Each row comes from the steps of one path. Every step used is in the known rows, and no mark comes twice. Write the path behind each row, first mark first.
Known rows:
K -> J -> F: [-3.83 -1.47 -1.68 -2.16 -1.95  1.20  1.96  1.82 -3.84 -0.14 -1.48 -0.59
  0.92 -0.96 -1.09  1.21 -4.51  3.26 -3.79 -0.82  0.85 -0.90  4.12 -1.81
 -1.14 -0.15]
L -> K -> C -> E -> J: [-2.70  2.93 -0.04 -4.53 -5.89  0.52  1.67  1.88 -3.81 -2.23  0.09 -2.00
  0.95 -3.34  2.12  4.07 -3.58  4.29 -4.85 -1.52  0.42  0.67  5.42 -2.33
  0.10 -1.45]
C -> E: [-1.11  0.43 -1.66 -3.90 -1.10  0.72  2.06  0.53 -4.28 -0.03 -0.40 -0.86
  1.15 -1.60 -2.05  4.39 -3.96  2.25 -2.91 -0.89 -2.67 -0.42  2.62 -0.34
  0.33 -1.23]
L -> K: [-1.49  0.80 -0.72 -3.71 -0.91  0.36  2.49  2.54 -4.00  0.28  0.07 -1.97
  2.05 -2.85  1.16  2.07 -3.02  3.11 -4.77 -0.75 -0.46 -1.38  2.63 -1.08
  1.61 -0.77]
J -> L -> K -> C: [-3.05  3.00 -0.56 -3.21 -2.67 -1.05  4.68  1.88 -1.52 -1.67  1.40 -2.16
  1.95 -3.80  1.67  2.39 -3.96  3.42 -4.76 -0.75  0.76  1.26  4.97 -2.04
 -0.22 -0.67]
K -> J -> P: [-3.83  2.21 -1.32 -2.91 -2.29  1.97  3.65  1.26 -2.55  1.74  0.02 -0.85
  0.87 -1.64 -0.32  1.36 -3.37  3.56 -2.98 -0.88  0.27 -0.74  4.18 -1.60
  1.29  0.24]
K -> C -> E -> J -> Q: [ 0.86  1.32 -0.38 -3.57 -6.31  1.64  2.13  0.24 -3.77 -1.63 -0.43 -0.93
  0.73 -1.67 -0.30  4.31 -5.42  4.08 -3.44 -2.00  0.58  2.74  4.42 -1.55
 -0.42 -0.78]
E -> J: [-1.51  1.92  0.03 -3.21 -3.91  1.15  2.23  2.12 -3.49  0.52 -0.52 -1.08
  0.94 -1.17 -1.02  1.74 -3.69  3.89 -2.74 -1.01  0.64 -0.28  1.76 -1.30
  1.01 -1.78]
Q -> J: [-0.69  0.54 -1.12 -1.82 -1.28  0.55  2.73  1.81 -3.95  1.39 -1.80 -1.21
  0.89 -1.06 -1.08  0.90 -3.19  3.31 -3.43 -2.07 -1.13  1.01  1.96 -1.94
  1.33 -1.34]
P -> J: [-0.40  0.24 -1.41 -1.69 -1.26  0.25  2.66  1.66 -3.10  1.74 -0.47 -0.92
  1.88 -3.38 -1.21  3.92 -3.96  1.25 -3.10 -1.41 -1.12 -0.95  2.38 -1.58
  1.52 -0.99]
J -> P -> E -> C: [-2.19  1.11 -0.37 -2.06 -4.94  1.07  4.10  0.26 -1.41  2.51  0.69 -1.40
  3.03 -2.68 -1.70  2.86 -4.26  3.56 -2.09 -0.92 -0.46  0.91  1.56  2.74
  2.19  2.37]
K -> J -> P -> E -> L: [-2.90  4.43 -0.34 -2.10 -0.98  1.43  4.01  1.27 -0.39  1.62 -0.10 -0.94
  1.35 -3.22 -1.69  0.61 -4.55  3.80 -2.06 -1.03  1.33 -0.93  3.49  0.07
  2.10 -1.34]
E -> L -> K -> J: [-2.06  4.16  0.21 -4.27 -0.28  0.29  2.18  2.63 -2.88 -0.32 -0.89 -2.16
  0.63 -2.98 -0.54  2.01 -3.38  4.47 -4.58 -0.98  1.76 -3.17  4.24 -4.13
  0.90 -3.33]
Q -> J -> K -> C -> E -> L: [-1.77  4.52  0.03 -1.72 -2.42 -1.06 -0.15  0.17 -2.33 -2.65 -1.95 -2.66
  0.17 -2.37 -1.58  3.98 -4.16  4.04 -3.84 -2.27 -1.03  3.69  3.89 -3.76
  1.21 -1.92]
P -> E -> L -> J -> Q: [ 3.30  2.37  0.20 -2.79 -2.76  0.40  3.76  2.20 -2.58  0.89 -1.67 -1.56
  3.19 -5.01  0.02  0.70 -5.12  3.74 -1.25 -0.85  0.82  1.49  0.23  0.12
  2.59 -2.20]
E -> J -> L: [-1.75  3.85  0.36 -2.60 -4.12  0.94  3.87  1.08 -1.59  0.85  0.79 -0.49
  1.32 -1.85 -1.38  1.77 -4.60  3.76 -2.51 -0.39  1.16  1.64  1.25 -1.18
 -0.14 -1.64]
L -> J -> Q: [ 2.68  0.11 -0.81 -2.85 -3.58  0.91  3.66  2.07 -4.91  0.85 -1.81 -0.98
  2.71 -3.29  1.08  1.39 -3.95  3.61 -2.21 -0.59 -0.19  1.77  1.07 -1.44
  1.16 -0.62]
L -> J -> K -> C: [-2.88  1.43 -0.56 -2.36 -4.49 -2.14  0.84  2.23 -3.03 -2.17 -1.40 -2.88
  1.88 -3.93  3.04  1.57 -2.98  3.41 -2.87 -0.60  0.04  2.09  3.46 -2.86
  1.28  0.05]
C -> E -> J -> L: [-1.59  4.39  0.16 -3.37 -4.68  1.58  3.60  0.18 -2.23 -0.55  1.00 -0.33
  1.24 -2.31 -1.87  3.93 -4.92  3.22 -2.27 -0.57 -0.38  2.32  1.86 -0.70
 -0.85 -1.88]
Q -> J -> K: [-0.96  1.73 -0.72 -0.46 -2.04  0.12  0.85  1.17 -2.55 -0.08 -1.95 -2.82
  1.30 -1.63 -0.20  0.42 -2.96  3.03 -4.34 -1.53 -1.66  2.40  1.31 -1.44
  1.91 -0.35]
Q -> J -> E -> L: [ 0.57  1.91  0.28 -1.33 -0.50  0.30  4.15  1.13 -0.03  0.00 -0.80 -0.60
  1.18 -1.29 -2.23  1.34 -3.74  4.46 -3.49 -1.70  0.13  1.53  1.24 -3.38
  1.21 -2.69]
C -> E -> J: [-1.31  1.96 -0.32 -3.74 -4.34  1.53  1.45  0.96 -4.17 -0.20 -0.46 -0.44
  0.76 -1.56 -1.45  3.92 -4.21  3.32 -2.84 -1.37 -0.81  0.37  2.42 -0.75
  0.36 -2.00]
Q -> J -> L -> K -> C: [-1.91  3.65 -0.54 -1.89 -3.59 -0.75  4.32  2.12 -1.64 -0.74 -0.20 -2.12
  1.63 -4.29  2.01  0.74 -3.54  3.88 -5.20 -1.78  0.73  2.97  4.49 -3.11
  0.07 -0.97]
L -> K -> J -> P -> E -> C: [-3.17  1.99  0.31 -2.66 -6.67  1.52  3.62  1.37 -0.75  1.24  0.07 -2.65
  2.87 -4.96  1.19  1.74 -3.43  4.44 -4.33 -0.84  0.75 -1.50  3.80  0.51
  1.50  1.49]

Write each row's path:
[-2.53  2.45 -0.72 -3.55 -4.00 -0.36  1.17  1.32 -5.19 -2.42 -1.86 -0.67
  1.37 -4.28  0.11  4.57 -5.39  4.60 -1.70 -0.63  1.11  3.58  4.65 -4.02
 -0.49 -1.03]
K -> C -> E -> L -> J -> F
[-0.14  3.19  0.04 -3.23 -1.63 -1.01  3.18  3.01 -2.67  0.59 -1.44 -1.52
  2.62 -5.02 -0.43  0.81 -3.91  3.43 -0.55 -1.21  0.25 -0.48  0.79 -0.39
  2.40 -2.91]
P -> E -> L -> J
[-0.70  4.02 -0.13 -4.92 -0.28  0.63  1.57  1.37 -3.92 -0.69 -0.29 -1.90
  1.48 -3.71 -0.94  5.31 -3.89  3.62 -4.30 -0.68 -0.80 -0.39  2.76 -2.35
  1.36 -2.48]
C -> E -> L -> K
[-3.19  1.90  0.07 -1.48 -5.93 -0.98  0.58  1.62 -0.25 -1.73 -0.30 -3.04
  1.43 -3.02  1.68  0.91 -4.40  3.36 -3.44 -1.58  0.87  1.29  3.38  1.34
  1.28 -0.31]
P -> E -> J -> K -> C
[-2.41  3.67 -0.24 -2.66 -4.17  3.06  3.56  0.98 -2.45  2.14  0.93 -0.95
  1.25 -1.33 -0.13  1.68 -3.77  4.33 -2.60 -0.40  1.43  1.86  2.00 -0.53
  2.41  0.50]
E -> J -> P
[-2.25  1.68 -1.89 -1.55 -3.96 -0.98 -0.21  0.15 -2.35 -2.22 -0.84 -2.19
  1.75 -4.40  0.39  6.72 -4.54  1.18 -4.15 -1.34 -2.28  1.95  4.68 -1.92
  0.69  0.03]
P -> J -> K -> C -> E
[-2.82  2.94 -0.73 -4.23 -1.85  1.69  0.96  1.21 -4.42 -1.59 -1.49 -1.60
  1.04 -3.66 -0.74  3.98 -5.19  4.46 -5.24 -0.44  0.81 -0.52  4.82 -3.32
 -0.91 -1.59]
C -> E -> L -> K -> J -> F
[-2.29  1.96 -1.33 -1.23 -3.67 -0.61  0.21  0.12 -2.96 -2.61 -1.92 -2.65
  0.67 -2.35  0.60  3.11 -3.81  3.09 -4.36 -2.22 -2.11  3.93  4.34 -2.22
  0.57 -0.46]
Q -> J -> K -> C -> E
[-1.65  2.32 -1.14 -0.92 -2.30  2.25  3.80  0.80 -3.24  2.78 -0.71 -1.31
  1.43 -1.73 -0.33  0.58 -3.41  3.65 -3.44 -1.41 -0.61  3.14  2.20 -1.18
  2.62  0.63]
Q -> J -> P
[-0.98 -1.65 -0.04 -2.71 -4.74 -0.46  4.14  0.63 -0.04 -0.13  0.66 -0.50
  2.09 -1.50 -2.43  4.21 -3.81  3.74 -3.46 -0.96 -0.78 -0.15  1.39 -1.46
 -0.22  0.26]
J -> E -> C
[-1.56  1.88 -0.60 -2.51 -3.23 -0.58  0.84  2.08 -3.36 -0.73 -1.65 -2.94
  2.70 -3.83  1.85  0.99 -2.98  2.77 -2.68  0.30 -0.83  1.45  0.66 -1.61
  1.83 -0.37]
L -> J -> K
[-3.01  4.19 -0.02 -3.65 -6.10  0.22  2.99  0.24 -2.08 -1.94  0.96 -0.34
  0.60 -2.56 -0.93  4.03 -5.32  3.65 -2.43 -1.48  0.31  2.96  4.64 -1.97
 -1.61 -1.72]
K -> C -> E -> J -> L
[-0.85  3.08 -0.55 -4.27  0.33  0.67  1.61  0.59 -3.75 -0.34 -0.30 -0.41
  0.54 -1.36 -3.91  5.43 -4.74  3.40 -2.32 -1.16 -1.15 -0.05  2.21 -1.84
  0.93 -2.69]
C -> E -> L
[-2.63 -0.07 -1.40 -4.07 -2.36 -0.63  1.90  0.92 -3.76 -1.78  0.01 -0.45
  0.77 -1.88 -0.82  4.81 -4.24  2.74 -3.24 -1.99 -1.50  0.36  5.28 -1.50
 -0.23 -0.90]
K -> C -> E
[-2.39  1.04 -1.24 -4.50 -2.91 -0.39  1.85  1.78 -4.12 -2.56  0.00 -2.12
  1.21 -3.85  1.84  4.77 -3.48  3.13 -5.13 -1.39 -1.34 -0.02  5.75 -1.91
 -0.01 -0.53]
L -> K -> C -> E
[ 1.76  3.69 -0.02 -4.78 -1.79  2.20  2.22  0.90 -3.74 -1.08 -1.39 -1.94
  1.14 -3.58 -0.94  4.28 -4.43  4.35 -4.79 -0.80  0.36 -0.61  4.13 -3.25
  0.27 -2.61]
C -> E -> L -> K -> J -> Q
[-2.79  4.37  0.70 -2.66 -6.38 -0.59  4.48  2.38  0.07 -1.46  1.46 -2.46
  2.43 -5.52  2.93  0.60 -4.48  3.78 -4.05 -1.28  1.98  1.25  3.99  0.65
  0.05 -0.94]
P -> E -> J -> L -> K -> C
[-1.82  5.80  0.05 -3.39 -2.26  1.25  3.58  2.03 -3.63  1.82 -0.44 -1.45
  2.06 -3.94  0.18  2.14 -3.66  4.86 -0.82  0.18  1.24  2.52  1.30 -2.79
  3.29 -0.86]
E -> L -> J -> P
[-2.70  1.23 -0.59 -3.86 -1.71  0.73  2.38  2.83 -3.35 -0.34 -0.62 -2.19
  1.38 -3.25  1.30  0.85 -2.45  3.32 -5.06 -0.87  0.10 -3.37  4.50 -2.68
  0.20 -1.92]
L -> K -> J
[ 0.89  2.16 -0.15 -4.24 -6.71  1.75  2.04  1.10 -3.74 -2.09 -0.19 -1.99
  1.46 -3.37  2.41  4.20 -4.67  4.87 -5.34 -1.37  0.98  2.51  4.78 -2.01
  0.19 -0.44]
L -> K -> C -> E -> J -> Q
[-2.10  2.86 -0.83 -2.86 -3.47  1.43  3.70  2.01 -4.18  1.99 -0.27 -1.15
  2.79 -3.82  2.07  0.85 -3.17  3.86 -1.45  0.06  0.03  2.24  1.80 -1.50
  2.54  1.04]
L -> J -> P
[-0.80  3.62  0.34 -4.10  0.53  0.20  2.45  2.42 -3.39  0.05  0.00 -2.07
  1.33 -2.97 -0.67  3.06 -3.61  4.45 -4.43 -0.37  0.83 -1.13  2.34 -2.54
  2.08 -2.38]
E -> L -> K
[-2.50  1.55 -0.87 -0.51 -3.24 -1.06  0.74  1.34 -2.26 -1.66 -1.86 -3.08
  0.81 -1.63  0.77  0.90 -3.36  3.55 -4.64 -2.50 -0.63  3.00  3.93 -2.56
  1.27  0.11]
Q -> J -> K -> C
[ 2.92  3.06  0.37 -3.32 -2.15  0.74  3.28  2.26 -4.30  1.06 -2.01 -0.94
  2.31 -3.50 -0.26  2.09 -4.68  4.49 -1.67 -0.34  1.05  2.01  0.83 -3.36
  1.97 -2.15]
E -> L -> J -> Q
[-2.61  0.50 -0.72 -3.77 -2.21 -0.92  2.66  2.73 -3.18 -1.34  0.27 -2.36
  1.49 -2.92  2.20  2.51 -3.05  3.64 -5.15 -1.18  0.41 -0.61  4.88 -2.30
  0.98 -0.49]
L -> K -> C
[-1.67  3.17 -0.42 -3.23 -1.44  0.26  4.44  1.89 -2.08 -0.02  1.07 -1.67
  2.37 -3.83  0.73  1.99 -3.94  2.90 -4.72  0.17  0.08  0.71  2.09 -1.08
  0.30 -0.80]
J -> L -> K
[-2.68  1.94 -0.42 -3.91 -5.68  0.36  1.40  1.05 -3.65 -1.94 -0.22 -0.73
  0.24 -1.48 -0.41  4.40 -3.97  4.04 -2.79 -1.79 -0.06  0.99  4.93 -1.98
 -0.15 -1.64]
K -> C -> E -> J
[-0.07 -1.09  0.35 -1.33 -5.72  0.24  4.26  0.82 -0.43  0.45 -1.06 -0.60
  1.73 -1.32 -2.22  2.39 -3.35  4.36 -4.01 -2.03 -0.76  1.66  1.39 -2.45
 -0.08 -0.07]
Q -> J -> E -> C
[-0.57 -0.74  0.46 -3.13 -7.01 -0.96  4.25  1.47 -1.06 -0.32 -0.70 -1.02
  3.09 -3.84 -0.12  2.99 -3.09  4.08 -2.25 -0.43 -0.22  0.79  0.89 -2.82
 -0.10  0.11]
L -> J -> E -> C
[-0.90  3.14  0.20 -3.43  0.52  0.01  3.13  2.54 -1.63  0.34 -0.13 -2.38
  2.71 -4.54  0.03  1.69 -4.08  3.49 -3.90 -0.79  0.52 -1.75  1.86  0.67
  2.79 -2.36]
P -> E -> L -> K
[-2.35  0.66 -0.92 -2.98 -5.07  2.79  1.08  0.49 -4.93 -0.73 -0.70 -0.43
  1.12 -1.56 -1.12  3.96 -5.54  3.81 -3.38 -0.73  0.26  2.23  2.36 -0.48
 -0.47 -0.25]
C -> E -> J -> F
[-1.82  4.43 -0.45 -1.70 -2.58 -1.06 -0.33 -0.23 -1.80 -2.37 -1.08 -2.41
  1.12 -4.60 -1.37  7.33 -5.30  2.13 -3.58 -1.29 -0.87  1.67  4.32 -3.56
  1.23 -1.27]
P -> J -> K -> C -> E -> L
[-0.56  3.79 -0.31 -1.77 -2.33  1.11  4.45  1.81 -2.34  0.65 -0.61 -2.25
  2.43 -3.73  1.04  0.55 -3.60  3.35 -5.00 -0.88 -0.38  2.29  2.05 -1.85
  0.25 -1.10]
Q -> J -> L -> K
[-2.96  6.67 -0.17 -4.65 -1.58  2.53  2.72  0.61 -2.80  0.34 -0.05 -1.88
  1.04 -4.29 -0.09  4.10 -3.67  4.64 -4.40 -0.47  0.20 -0.04  4.82 -3.29
  1.45 -1.06]
C -> E -> L -> K -> J -> P
[-2.93  3.43 -0.87 -3.93 -3.33 -0.59  3.68  0.91 -2.30 -2.26  1.40 -1.96
  1.68 -4.60  1.30  4.49 -4.40  3.03 -4.70 -0.85 -0.95  2.08  5.53 -1.71
 -1.33 -0.82]
J -> L -> K -> C -> E
[-2.50  3.42  0.36 -4.11 -0.72 -1.23  2.31  2.88 -2.73 -1.27 -0.18 -2.14
  0.79 -3.15  0.17  3.34 -3.67  4.77 -4.43 -1.11  2.05 -0.64  4.85 -3.87
  1.69 -2.13]
E -> L -> K -> C
[ 0.34  2.73 -0.36 -2.30 -0.75  0.56  4.02  1.95  0.34  0.40  0.38 -1.39
  2.70 -5.52  0.07  4.64 -4.05  2.72 -5.05 -0.63  0.34 -0.43  1.95 -3.51
  1.72 -1.60]
P -> J -> E -> L -> K
[-2.41  4.36 -0.81 -3.34 -5.09  3.57  2.48  0.03 -3.54  1.20  0.60 -0.68
  1.25 -2.10 -0.49  3.76 -4.26  4.07 -2.53 -0.59 -0.21  2.59  2.48 -0.32
  1.54  0.46]
C -> E -> J -> P
